What can hang from each mark:
z_720: z_483
z_677: z_720 z_837 z_933
z_933: z_483
z_483: z_720 z_837 z_933
z_326: z_837 z_933
z_212: z_837 z_933
z_837: z_677

Known rows, with every way that one mark hangs from another:
z_326{z_837}: [ 32   4  44 -38  41  32  -2  38  -8  28 -43  56   1   1 -42   2 -43 -15
 -17  28]
z_483{z_720 z_837{z_677}}: [ 64  32   2 -13  16 -29  -5  60  12  41  31  15 -19  38 -10 -68   9  13
 -10  56]
z_212{z_933}: [ 51  39  10 -17  47  39   9  26  -4  24   7  63  -2  -5  -3 -16 -38  -7
 -47  64]
z_677{z_837 z_933}: [-17 -29   9 -57  33  38 -50  88 -35  49 -14  52 -78  -2 -61  19 -33 -10
 -46 -26]
z_837{z_677{z_720{z_483}}}: [  14   36   50  -25   30  -55  -38   51   23   61   28   24  -18   10
  -19 -101    4    1  -42   56]
z_483{z_720 z_837{z_677{z_933}}}: [ 55   0 -16 -29  13 -18 -42  95   8  37  30  20 -46  29 -27 -61  -6  19
 -31  23]
z_483{z_720 z_837{z_677} z_933}: [ 87 -28  -3  -7  10 -21   0  65  25  33  38   3  -6  52   3 -84   7  22
 -29  95]
z_837{z_677{z_720}}: [ 26  32  60 -40  49 -33 -29  43   0  56  21  41   2  -7 -30 -62 -14   8
 -23  50]
z_483{z_837{z_677} z_933}: [ 95 -55   6 -12  35   4 -15  42  29  -8  35  34   0  40  -8 -64 -11  10
 -24  90]
z_326{z_837{z_677} z_933}: [ 47  55  44 -46  36  20 -35  72 -15  16 -13  50  45 -28 -59 -34 -25  -3
  -4  30]
z_212{z_837{z_677} z_933{z_483}}: [ 27  14   3   4  36  32 -18  11  -1 -11  72  68  19  11  25 -30  -4  10
 -62  40]
z_483{z_837}: [ 62  -3 -20 -22  45  28 -29  13  29  -9 -13  54 -25  30 -25  -3  -9  -6
 -25  44]
z_720{z_483{z_837}}: [ 49   1 -29  -7  29   7 -40  20  55  -1 -10  34 -47  47 -10 -40  13 -14
 -42  50]
z_837{z_677}: [ 47  12  47 -27  39  -8 -13  58 -14  52  29  33 -12  -2 -22 -64 -16  -3
 -10  53]
z_677{z_837 z_933{z_483{z_720}}}: [-39 -37 -11 -27  -1  13 -48  96 -35  85 -25  28 -82  13 -18  22  -4  -2
 -66 -47]
z_326{z_837{z_677} z_933{z_483{z_720}}}: [ 23  48  21 -17   3  -6 -35  80 -12  50 -24  25  44 -13 -14 -31   6   7
 -23   7]
z_720{z_483{z_837{z_677}}}: [ 57   9   3  -4  25 -21 -30  43  36   8  34  27 -34  43 -11 -90  13  -1
 -28  58]
z_326{z_837 z_933}: [ 40  48  13 -51  41  47 -46  49  -1   4 -59  58  34 -23 -56  13 -27 -14
 -23  19]
z_677{z_720{z_483{z_837 z_933}}}: [ 53 -44 -21 -13  29 -16 -50  12  82  -6 -11  30 -18  56  -3 -52  14   4
 -70  86]
z_720{z_483}: [ 28   6   7 -14  28   1 -37  39  23  52 -10  24 -45  20  -8 -57   4 -20
 -46  46]
z_212{z_837{z_677} z_933}: [ 43  48  16 -19  41  27  -6  24  -5 -10  86  63  15   9  -7 -54 -22   9
 -45  68]

Rows:
[ 75 -59 -31  -1  23  13 -37  24  65  -8  -5  24 -33  64   7 -53  11  -8
 -60  87]  z_720{z_483{z_837 z_933}}
[ 36  35 -25 -20  42 -10 -92  19  38 -21  -5  58  42   1 -17 -15  29  12
 -38  16]  z_326{z_933{z_483{z_837{z_677{z_720}}}}}
[ 47  26  22 -32  50 -25 -35  26  30   3  23  52   2  18 -33 -47  -4  15
 -19  54]  z_483{z_837{z_677{z_720}}}
[ 50  24 -52  18  14  21   4  17  27  12  -1  47  -8  38  37  -1   7   9
 -64  41]  z_212{z_933{z_483{z_720 z_837}}}
[  3  -2  19 -59  49  -7 -89  51   9   9  52  55 -13   3 -48 -40 -14  16
 -57   6]  z_212{z_837{z_677{z_720 z_933}}}
[ 53  42 -45  -1   8 -11 -63  57  20  14   5  21  17  17   2 -38  41  14
 -29  22]  z_326{z_933{z_483{z_720 z_837{z_677}}}}
[ 17  41 -13 -20   7  22 -45  55   1  43 -67  34  31  -8 -15  16   5  -2
 -40  -2]  z_326{z_837 z_933{z_483{z_720}}}
[ 55  -1 -41  12  38  48 -11  -6  27 -28  -6  78   1  30  25  18 -10  -3
 -58  36]  z_212{z_933{z_483{z_837}}}
[ 39 -11 -45   8  12   2 -29  20  29  28 -25  27 -25  46  19  -1  25   2
 -44  19]  z_933{z_483{z_720 z_837}}
[-38  -8  21 -71  40  10 -67  75 -21  52 -22  58 -61  -8 -72  23 -31   0
 -60 -24]  z_677{z_720 z_837 z_933}
[  8 -54  -8 -20  36  22 -90  51  -3   3  44  53 -25  13  -9 -23   0   7
 -62 -20]  z_212{z_837{z_677{z_933{z_483}}}}
[ 19  -2  43 -54  47 -22 -67  78  -4  54  17  45 -22 -15 -50 -53 -29   8
 -40  15]  z_837{z_677{z_720 z_933}}
[ -1 -34  27 -29  40 -21 -80  64  -1  51   5  50 -19 -11 -17 -32 -12  11
 -56 -15]  z_837{z_677{z_720 z_933{z_483}}}
[ 23 -13 -34 -35  35  -9 -94  40  65   1 -20  46 -56  35 -36 -28   2  -2
 -74  11]  z_677{z_720{z_483{z_837}} z_933}
[-44  26  31 -39  23 -21 -35  47   7  61 -12  36 -60  15 -41 -25   4 -11
 -57  16]  z_677{z_720{z_483} z_837}
[ 29  -5   8  -9  41 -25 -48  10  32   1  11  54   6  24  -2 -24  14  13
 -34  25]  z_933{z_483{z_837{z_677{z_720}}}}
[ 42  29  -1   0  42  -7 -18   6  30 -13  34  78  24  18  15 -25  -8  21
 -55  45]  z_212{z_933{z_483{z_837{z_677{z_720}}}}}
[ 10 -30  35 -21   1  -7 -28 109 -23  71 -14  28 -18   2 -16 -33 -27   7
 -39 -23]  z_326{z_837{z_677{z_933{z_483{z_720}}}}}
[ 29  31 -13   9  11  14   8  35  -4  64  -2  38  -6  11  40 -18  -8   2
 -67  43]  z_212{z_933{z_483{z_720}}}
[ 41  -7   7 -49  48 -16 -71  59  25   0  19  56 -22  12 -49 -38 -20  17
 -37  16]  z_483{z_837{z_677{z_720 z_933}}}
[ 31 -34  17 -21  27 -20 -45  27  53  46 -11  21 -17  30  -3 -64   1  -5
 -75  85]  z_677{z_720{z_483{z_933}}}
[ 79 -37 -34  -8  15   5 -11  39  43  19  -6  10 -18  56   5 -33   5   8
 -43  85]  z_483{z_720 z_837 z_933}
[ 15 -49 -42 -25  44  12 -96  21  46 -13 -39  70 -30  21 -18  31  -2   6
 -70 -20]  z_677{z_720 z_933{z_483{z_837}}}
[ 57  16 -36  -7  34  16 -77  33  23 -25   4  54  27   9  -6 -18  27   4
 -26  17]  z_326{z_933{z_483{z_837{z_677}}}}
[ 49 -24 -12 -20  22  -9 -70  79  34   3  30  30 -59  36 -28 -82  -2  -2
 -45  24]  z_720{z_483{z_837{z_677{z_933}}}}
